Each row comes from the steps of one walk. Every step used is in the known rows, and no mark comes twice. Write the walk behind each row, first mark first.
Known rows
G > E: [  4   7  -7   1 -16  -4 -15   4  14  27  22  -7 -16 -34   7 -11 -10  13
  -2   2   2  11 -27   5  -3  19 -23   2   4  -8  -5  18   5  -9  -7 -16
  15 -22]
J > E > U > B > Q > K: [-20  32   3  -3 -13   1 -32   5  19  32  19   7 -12 -39  16 -15 -19   5
  -9  -7   0  11 -22  -7   7  -7 -32   5  20  -3  -9   4  -6  -8  -2 -22
  58 -28]
B > J: [ 15   2  10   0 -15  -5 -50   8  10  10  19  -2 -15   2   1 -14  -8  18
  14   1   1  13 -19   0  -3  22 -16   1   3 -18 -12   0   8 -10 -11  -4
   1 -25]
E > U > B: [ -3   8  13  -5 -14 -19 -38   3   2  27  18   1 -11 -35  11 -18 -13   5
  -7 -11  -1  21 -12   7  -3   4 -20   7   6  -2  -9  12  -5  -9  -4 -14
  28 -20]
A > B > J > E: [ 13  16  -7  -2 -16   4 -61   5  17  16  22   1 -16  -3  -1  -3 -19  21
  12  -4   7  15 -18  -2   1  19 -19  -1   3 -24 -13   0   3 -18 -17  -2
  28 -18]
Y > E > G: [  1  20  20  -4 -14 -16 -23  -1  10   8  22  -8 -13 -17   6 -17  -4  14
  13   3   1  16 -20  -1  20   9 -15   4  -7  -4  -8   6  10  -6  -2 -16
  16 -27]
P > U > B > J > E > G: [ -9  33   8  -9 -17 -17 -39  14  19  10  19   4  -6   3  10  -9 -20   3
  40  -4   8   9 -19 -18   1   5 -19 -10   2 -21  -7   4   5  -2 -15 -16
  29 -21]
Q > K: [ -7   2  -1   3 -14  -3 -23   2  13  17  18  -9 -14 -17   6 -19  -3  22
 -24   2  -2   7 -30 -11   6   3 -22   5   1  -3 -11   8   4 -12   4 -25
  13 -30]
U > E > G > P: [  9  21  -1   0 -13 -20  -2   6   9  20  22 -10  -9  10  -3 -22  -5  15
  -1  -6   1   5 -23  17   3   1 -19  11   3 -10  -4  12   2  -2   4 -18
   9 -28]
X > U > E: [  9   6  -1   2 -15 -10 -27  10   6  22  20   0 -10  -6  -5 -15 -18  18
  -4   5   1   2 -26   1  -5  10 -33  10  -7  -6 -11  24  -6 -13  -3 -10
  11 -25]
E > U > B > J: [ 11  10  22  -5 -14 -14 -58   8   6  18  19   4 -15 -19  16 -17 -14   4
  17 -13   0  20 -10  15  -2   8 -18   5   8 -11 -11   2   0  -8 -13  -5
  16 -22]
G > E > U: [ 16  23   3  -2 -17 -15 -26   1   9  30  20  -6 -18 -26  21 -12 -12   7
  -1  -4  -1  20 -17  21   4  13 -24  10   6  -2  -8  19  -1  -5  -6 -17
  12 -25]
Y > E > J > B > Q > K: [-14  36   6   3 -11   4 -28   1  24  22  20   1 -12 -57  21 -20 -20  11
  13  -5  -8  17 -26  -2  11  -4 -24   7   9   4  -9  -3   7 -15   3 -11
  38 -32]
X > U > B: [ -8 -17  10  -6 -15 -13 -30  13   5  20  18   3  -5 -46   4 -16 -16  10
   6  -7  -1  10 -22  -2 -17   6 -27   9  -4   3 -10  16  -8 -14  -6 -11
  16 -16]
E > G > P > U: [ -3  15   4  -7 -18 -31  -1  10  16  11  19 -15  -5  18  15 -16  -5  11
  21  -6  -4  12 -17   0  -9   4 -14   0  -5   1  -6   4  -1  -1   3 -27
  -1 -26]
J > B > Q > K > D: [-11  10 -24   1 -15   6 -12   6  23  29  19  -2  -5 -36  11 -25 -18  21
   2  -7 -10  18 -31  -8   7  -3 -20  -6   5   9  -5  -7   6  -8   4 -25
  35 -35]
D > K: [  3   4  -1  -3 -15  -9 -15  10   8  12  15  -7  -7 -22   5 -19  -6  16
  -5   3   0  11 -21   1   7  20 -19   1 -10  -1  -6   2  -3 -16   8 -22
  26 -29]
U > B > J: [ -1  -6  11  -2 -14  -4 -49  10  10  15  20   4 -12 -25   2 -16 -12  10
  16  -7   2  12 -19   0  -8  15 -16  -2   7 -17  -8   0   6 -10 -14  -4
  19 -19]
P > U > B: [-27   0  -2  -3 -17 -16 -19  11  14  21  19  -2  -7 -24   6 -15 -16   6
   6  -2   0  13 -19 -21 -14   8 -20 -10  -6  -3  -6  12  -3 -11  -6 -19
  35 -18]
B > J > E: [ 11  17   1  -3 -15   0 -61   7  13  16  20   1 -14  11  -7  -7 -14  17
   9   6   6  11 -20  -8   2  24 -21   0  10 -28 -11   2   8 -14 -12  -2
  23 -25]
B > Q: [ -3   4   7   1 -13   2 -23   4  12  23  19   0 -13 -27   2 -15 -11  16
   8   5  -4  12 -21 -11 -10  20 -22  -2  10  -4  -9   4   1  -6  -6 -12
  19 -27]
B > Q > E: [  8   4   2   9 -15   7 -18  15  17  31  21  -1  -8 -27  -6 -11 -16  12
   5   4  -3   9 -26 -13  -8  25 -22   1   8 -11  -8   2  -6  -3  -8  -4
  15 -27]
Y > B > J > E > G > P: [ 10   7   2  -7 -14 -25 -24   0  18   7  22  -1  -5  27   3 -16 -11  12
  28 -14   2  16 -12  21  -7  10 -12  16  14 -16  -9  -6   3  -6  -6 -14
  17 -24]
G > P > U > E > J: [  7  31  -5   3 -15 -23 -11   7  16  26  21  -8  -7  27  10 -18 -18  10
   6  -4   0   7 -19   5 -18   6 -24  11   2 -10  -8  11  -3 -15   4 -12
  18 -28]
G > E > U > B > Q > K: [-15  27   3  -1 -15   1  -7   7  21  34  21   3 -19 -69  32 -18 -15   0
   4 -11  -4  10 -27  16   4  -7 -30   5  17   8  -4   9  -4   0  -5 -26
  36 -27]
Q > E > U: [ 26  15   9   4 -17 -12 -36  10   7  31  19  -6  -9  -8   6 -12 -15   8
 -12  -4  -2  18 -18   7   1  17 -20  13   2  -8 -12   9 -10  -8  -4  -7
   5 -27]
T > E > J > B > Q > K: [ -3  16  -2   5 -10  -4 -21  17  20  27  17   2  -8 -52  21 -23 -20  10
   2  -6 -12  21 -27  -6   1   3 -21   8  17   4  -9   3   4 -13   2 -10
  35 -24]
J > E > U: [ 10  29   4  -5 -16 -14 -51   1   6  27  18  -3 -12   3   4  -9 -16  12
 -14   0   3  21 -13  -1   6  14 -26  10   9 -13 -13  13  -4 -14  -3 -14
  33 -27]
U > B > Q > K > D: [-17   1  -8   1 -14   6  -9   6  22  27  20   1  -7 -41  13 -26 -10  15
   1  -7  -5  12 -32  -9  -1  -2 -22  -2   8   7  -4  -8   5  -6   0 -24
  44 -33]
A > E > G > P > U > B: [-21  23   2  -6 -17 -20  29   0  13  26  21  -5  -6 -29  13 -13 -11   5
  10 -19   0   7 -20   0 -12  -8 -13   1  -3  -8  -2  11   1  -5   3 -20
  19 -18]
E > J > B > Q > K > D: [  7  24 -13   2 -12   0 -20   1  20  30  17   0  -5 -35  26 -27 -21  18
  14 -13  -9  22 -29   0   0  -5 -21  10  12   8  -8  -9   6  -9   5 -20
  24 -37]
Q > E > J: [ 33  13  10   9 -13  -8 -35   8   9  29  17  -6  -6 -14   7 -13 -14  11
  -1  -4   1  14 -25  -3 -11  21 -19  20   7 -12 -12   8  -3 -11  -4  -3
  -1 -25]
E > J > B > Q > K: [ -3  24  -3   4 -10   0 -26   4  17  27  16   1 -10 -51  23 -22 -19  15
  10 -10  -7  15 -27  -5  -5  -6 -25  10  16   4 -10   0   1  -9   4 -18
  20 -30]
T > X > U: [  8 -25   8  -1 -15 -20 -33  19  13  20  16   3  -4 -26   1 -19 -14  19
  -5   2  -6  10 -17   0 -27  13 -27  16  -2   3 -18  17 -18 -18  -6  -9
   3 -22]

Which walk is each row?
[  1  37  -4   1 -17 -22  -6   8  14  16  19  -6 -10  15   4 -17 -15  13
  11   6   3   4 -24 -17   7   1 -25  -7  -9 -10  -7  22   1   1  -2 -26
  14 -29]
P > U > E > G
[ 21  15  -5   8 -13  -8 -37  11   9  35  17  -2  -3 -39   4 -15 -25   8
   4 -13  -3  19 -23  -3 -10  12 -18  15   6 -10  -9   9  -4 -13  -2  -1
   8 -21]
Q > E > J > B
[ 24  23   3   2 -14 -10 -23   0  10  27  20  -4 -16 -31  24 -13 -12  10
  10  -4   3  15 -25  13 -11  16 -24  17  11  -8  -7  17   5 -10  -7 -12
   6 -23]
G > E > J
[ 11   9  -1   2 -11 -19 -37  17   8  27  17   0  -5 -37   9 -20 -21   9
  -1  -8  -7  29 -18  -2  -4  15 -15  11   8  -3  -8  14   5 -19  -2   1
  30 -15]
T > E > J > B
[ -8  -4   2   7 -14   7 -16  18  17  36  21   5  -6 -56  -6 -13 -20   3
   7  -5  -1   9 -26 -12 -13  17 -22  -1  11  -9  -5   2  -8  -4 -10  -3
  32 -19]
U > B > Q > E
[-21  10 -13   3 -13   7 -18   8  19  27  18   0 -10 -55   7 -20 -17  18
  -4  -3  -9  11 -29 -13   3  -3 -25  -6  10   3  -7   1   1  -8   3 -22
  30 -29]
J > B > Q > K
[  2  18   5   2 -18 -15  15  22  26  23  21  -9  -1   3  11 -12 -14   4
  32  -7  -6   7 -23  -5 -14  12 -17  -1   2  -1  -5  -5 -10   6  -1 -17
  -1 -29]
B > Q > E > G > P > U
[  5  18  -2   5 -14  -2 -10  17  15  31  19   2  -3 -50   1 -15 -22   8
  24 -10  -5  14 -26  -8   3   7 -18  -3   7  -5  -5   3  -4   6  -5 -12
   7 -24]
J > B > Q > E > G
[ 24  32  13  -6 -16 -10 -72   4   9  19  19   2 -15  19   9  -8 -17  12
   8  -1   4  19 -12   7   7  18 -21   8  11 -24 -14   3   1 -11 -12  -3
  20 -27]
B > J > E > U
[ -6  21   4  -6 -15 -14 -48   4   7  31  19   4  -9 -25   3 -12 -20   4
 -10  -8   4  20 -13  -2   1   6 -25   8  12 -11  -9  14  -5 -14  -6 -12
  52 -20]
J > E > U > B
[-13   5   8  -4 -18 -11 -40  16  17  13  19   2  -9 -10   8 -13 -17   6
  29  -4   1  11 -17 -13 -14  13 -17 -12  -4 -13  -8   2   3  -9 -14  -9
  23 -19]
P > U > B > J
[ -4   3 -13   7 -15   8 -21  17  17  39  20   3  -3 -50  -8 -13 -26  10
   9  -5  -7  15 -25 -13  -6  17 -20  -6   8  -7  -6   3  -6  -6  -6  -3
  25 -22]
J > B > Q > E
[  4   0  -5  -1 -15  -9 -44  -3  17  13  21   5  -8  11  -5 -11 -18  16
  11  -2   3  17 -14   0  -5  21 -18   8  10 -21 -13   1   3 -15 -12  -7
  38 -22]
Y > B > J > E
[-17  -4   5  -5 -18 -17 -26  19  20  14  21  -3  -7   2   7 -16 -13   4
  28 -13  -3  10 -15   5 -20  11 -13  -6   0 -12  -5  -5   0 -12  -8  -6
  19 -19]
G > P > U > B > J
[ 27  31   4  -6 -17  -6 -72   3  13  20  21   2 -18   6  14  -3 -21  15
  14 -10   5  23  -9  13   7  14 -20   5   6 -18 -17   1  -3 -16 -16  -5
  23 -21]
A > B > J > E > U
[-20   8   6  -8 -17 -31   4  14  15  14  19  -9  -2 -12  13 -20  -9   3
  21 -15  -1  11 -16   1 -15  -4 -15  -2  -3   3  -3   5  -3  -2   0 -25
  18 -19]
E > G > P > U > B
[ 11  31 -14   6 -11 -10 -34   2   6  34  19   2  -9 -25   1 -21 -26  14
  -4  -7   1  14 -21   0  -1   2 -25  11   7 -13  -8  19   2 -14   0  -6
  28 -24]
U > E > J > B
[ -1  41 -18   4 -15 -16 -26   8  14  30  18   1  -6  -8   8 -18 -32  10
   9  -4  -1  12 -19 -11  -7   1 -26   0  -3  -9  -8  21  -1 -14  -1 -13
  29 -24]
P > U > E > J > B
[  9  20  -2   5 -16  -2 -31  16  13  42  19   4  -7 -44   7 -13 -29   4
   8 -12 -10  23 -16   3   0  11 -21   2  10  -3  -9   4 -13  -3  -5  -4
  20 -25]
J > B > Q > E > U
[ -4   7   6  -5 -17 -36   6  25  19  11  19 -14  -2  16  11 -18  -6   7
  14  -3  -8  19 -17   1  -4  13 -11  -1  -4   3  -5   7   1  -6   2 -17
  14 -20]
T > E > G > P > U
[  6  19   1   1 -11  -4 -33   5  11  30  17   5  -8 -49  15 -19 -24  11
  22 -10  -6  21 -17  -2 -14   9 -22   9  18  -1  -9   5   1  -8  -3  -7
  18 -24]
E > J > B > Q
[ 16  24  -5   2 -12 -14 -39   8   5  29  17   6  -6 -30   8 -19 -32  13
   9  -9  -1  11 -22   9  -9  -1 -32  19  -1  -3 -11  24  -6 -16  -1  -5
  10 -23]
X > U > E > J > B
[ -2  -9  11   3 -15   2 -18  23  14  33  20   9  -2 -59   2 -11 -25   2
  19  -7  -4   5 -27  -7 -22  13 -28   6   3   0  -9   7 -16  -5 -10  -1
  16 -18]
X > U > B > Q > E
[  1  22   9   6 -15  -6 -14  18  22  34  18   5  -3 -39  17 -12 -28  -4
  30  -9  -2  11 -23 -19 -26  12 -24   2   9  -5  -8   3 -10  -4  -9  -6
  26 -22]
P > U > B > Q > E > J
[ 20  29  11  -6 -14 -11 -51   5  12   8  19   0 -12  14   3  -9 -10  16
  24   2   8  11 -20  -4  11  14 -18   4   9 -25 -10   2   9  -3 -13 -11
   7 -26]
B > J > E > G
[ 12   4   6   6 -16 -11 -13   1  16  32  20   4  -6 -19  10 -15 -22   4
   7  -9  -9  22 -11  11 -11  17 -20  15  11   4 -13   3 -16  -1  -6 -10
  24 -27]
Y > B > Q > E > U
[  4  23  13  -8 -13 -11 -48   9  12  12  19   6  -9 -13   1 -13 -14   7
  27  -6  10  11 -21  -5   5   6 -18   1  11 -24  -7   2   8  -3 -15 -10
  26 -20]
U > B > J > E > G
[-13   1  -4  -3 -19 -21 -10  12  18  18  20 -14  -6  13   4 -14  -9  13
   2  -3  -5  12 -16  -4 -18  14 -17  -3  -4  -2  -7   4  -3 -14   3 -18
  15 -24]
G > P > U
[ -5  36 -20   2 -15 -23 -16  12  17  32  20  -5  -3   2   9 -20 -28   8
   9 -13  -5  13 -17   6 -16  -2 -22   6   1  -7  -5  13  -3 -17   4 -10
  28 -24]
G > P > U > E > J > B
[ 11  20  14  -4 -16 -11 -43   9  12  25  22   5 -19 -37  24 -13 -16  -2
  24 -14   2  18 -15  30   0  10 -21   6  10 -12  -6   8   1  -4 -18  -7
  18 -19]
G > E > U > B > J
[-22  13  -4  -8 -18 -14 -38  18  24  19  22   0  -4  14   0  -9 -20   4
  22  -9   3  10 -16  -4 -16  11 -18  -7   6 -22  -5  -4   1 -17 -10  -5
  43 -18]
G > P > U > B > J > E
[  6  31   6  -9 -18 -23 -30  14  23   8  20  -7  -6  42  10  -9 -12  10
  37  -4   4   9 -16   1  -3  10 -15  -2   4 -20  -8  -5   4  -5  -7 -16
   9 -27]
B > J > E > G > P > U
[  7  -8  -4   4 -15 -16 -27  21  15  26  19   6  -6 -14 -10 -21 -20  19
 -15   6  -3   1 -20   0 -20   8 -33  15  -3  -5 -15  25 -18 -17  -6  -6
  17 -26]
T > X > U > E
[ 13  31  -1   3 -11  -7 -29  10  10  34  18  12  -7 -42  13 -18 -36  11
  27  -8  -5   9 -21   6 -13   1 -35  15   8   0 -11  17  -8 -10  -4  -3
  16 -25]
X > U > E > J > B > Q
[ -7  12  15  -9 -17 -27 -18  18  18   6  20  -5  -5   4  18 -18 -10   2
  43 -16   0  10 -15   8 -14   1 -11  -4   0  -7  -5  -5   2   0  -8 -16
   4 -20]
E > G > P > U > B > J
[ -1  17  10  -8 -13 -16 -37  13  14  14  21   1  -6  -2   2 -15 -11   5
  27 -16   6  10 -18  15  -4   4 -14   7  15 -22  -4  -6   5  -6 -10  -7
  23 -19]
U > B > J > E > G > P
[-40  10  -2   0 -16  -1  -4  13  26  21  19   1  -9 -40  16 -18 -16   8
   7  -1  -5   4 -28 -27  -9  -5 -27 -13   3   6  -7   3  -3  -5  -1 -29
  41 -27]
P > U > B > Q > K
[  2   9  12   4 -13  -2  -4  16  15  28  20   4  -5 -53   4 -16 -15   2
  25 -10   0   8 -27 -10  -6   7 -19   2  10  -5  -4   3  -5   8  -9 -12
  16 -22]
U > B > Q > E > G
[ -7  30  13  -2 -13   4  -4  -9   6  43  21  10 -16 -63  14 -12 -19   4
   1 -15  -3  15 -15   5  -5   3 -23   5  15  -9  -8  13  -2  -4  -5  -7
  36 -22]
A > E > U > B > Q
[ -4  15  19  -6 -14 -21 -12   3  12   9  24 -13  -9  -6   6 -19   1  12
  12  -5  -2  15 -18  18  11   6 -11   9  -4  -2  -4  -1   7  -9   4 -14
  16 -27]
Y > E > G > P
[ -9   7   3  -1 -18 -25   6  23  20  23  20  -9   2 -11   5 -15 -14  -2
  18 -17  -1   8 -22  -1 -15   1 -13  -1  -4  -3  -2   2  -9   0  -1 -17
  12 -18]
Q > E > G > P > U > B
[-22  -2  -3   4 -18  -5   5  27  27  35  22  -2   0 -27   1 -13 -21  -2
  19 -11  -6   7 -23  -9 -27  14 -19  -7   4  -2  -2  -4 -13  -6  -5  -7
  34 -20]
G > P > U > B > Q > E
[-13 -24  12  -1 -13 -11 -23  24  18  28  17  15  -3 -67   4 -22 -22   8
  12  -5  -8   7 -16  -3 -36   7 -30   8   8   8 -14  11 -22 -11 -12  -6
  27 -18]
T > X > U > B > Q
[ -7  12  17  -4 -13  -9 -30   5   8  30  19   7 -12 -46  16 -19 -17   2
  12 -10  -4  20 -12   4  -8   6 -24   4  14   1  -9   5  -7  -3  -8 -13
  35 -23]
E > U > B > Q
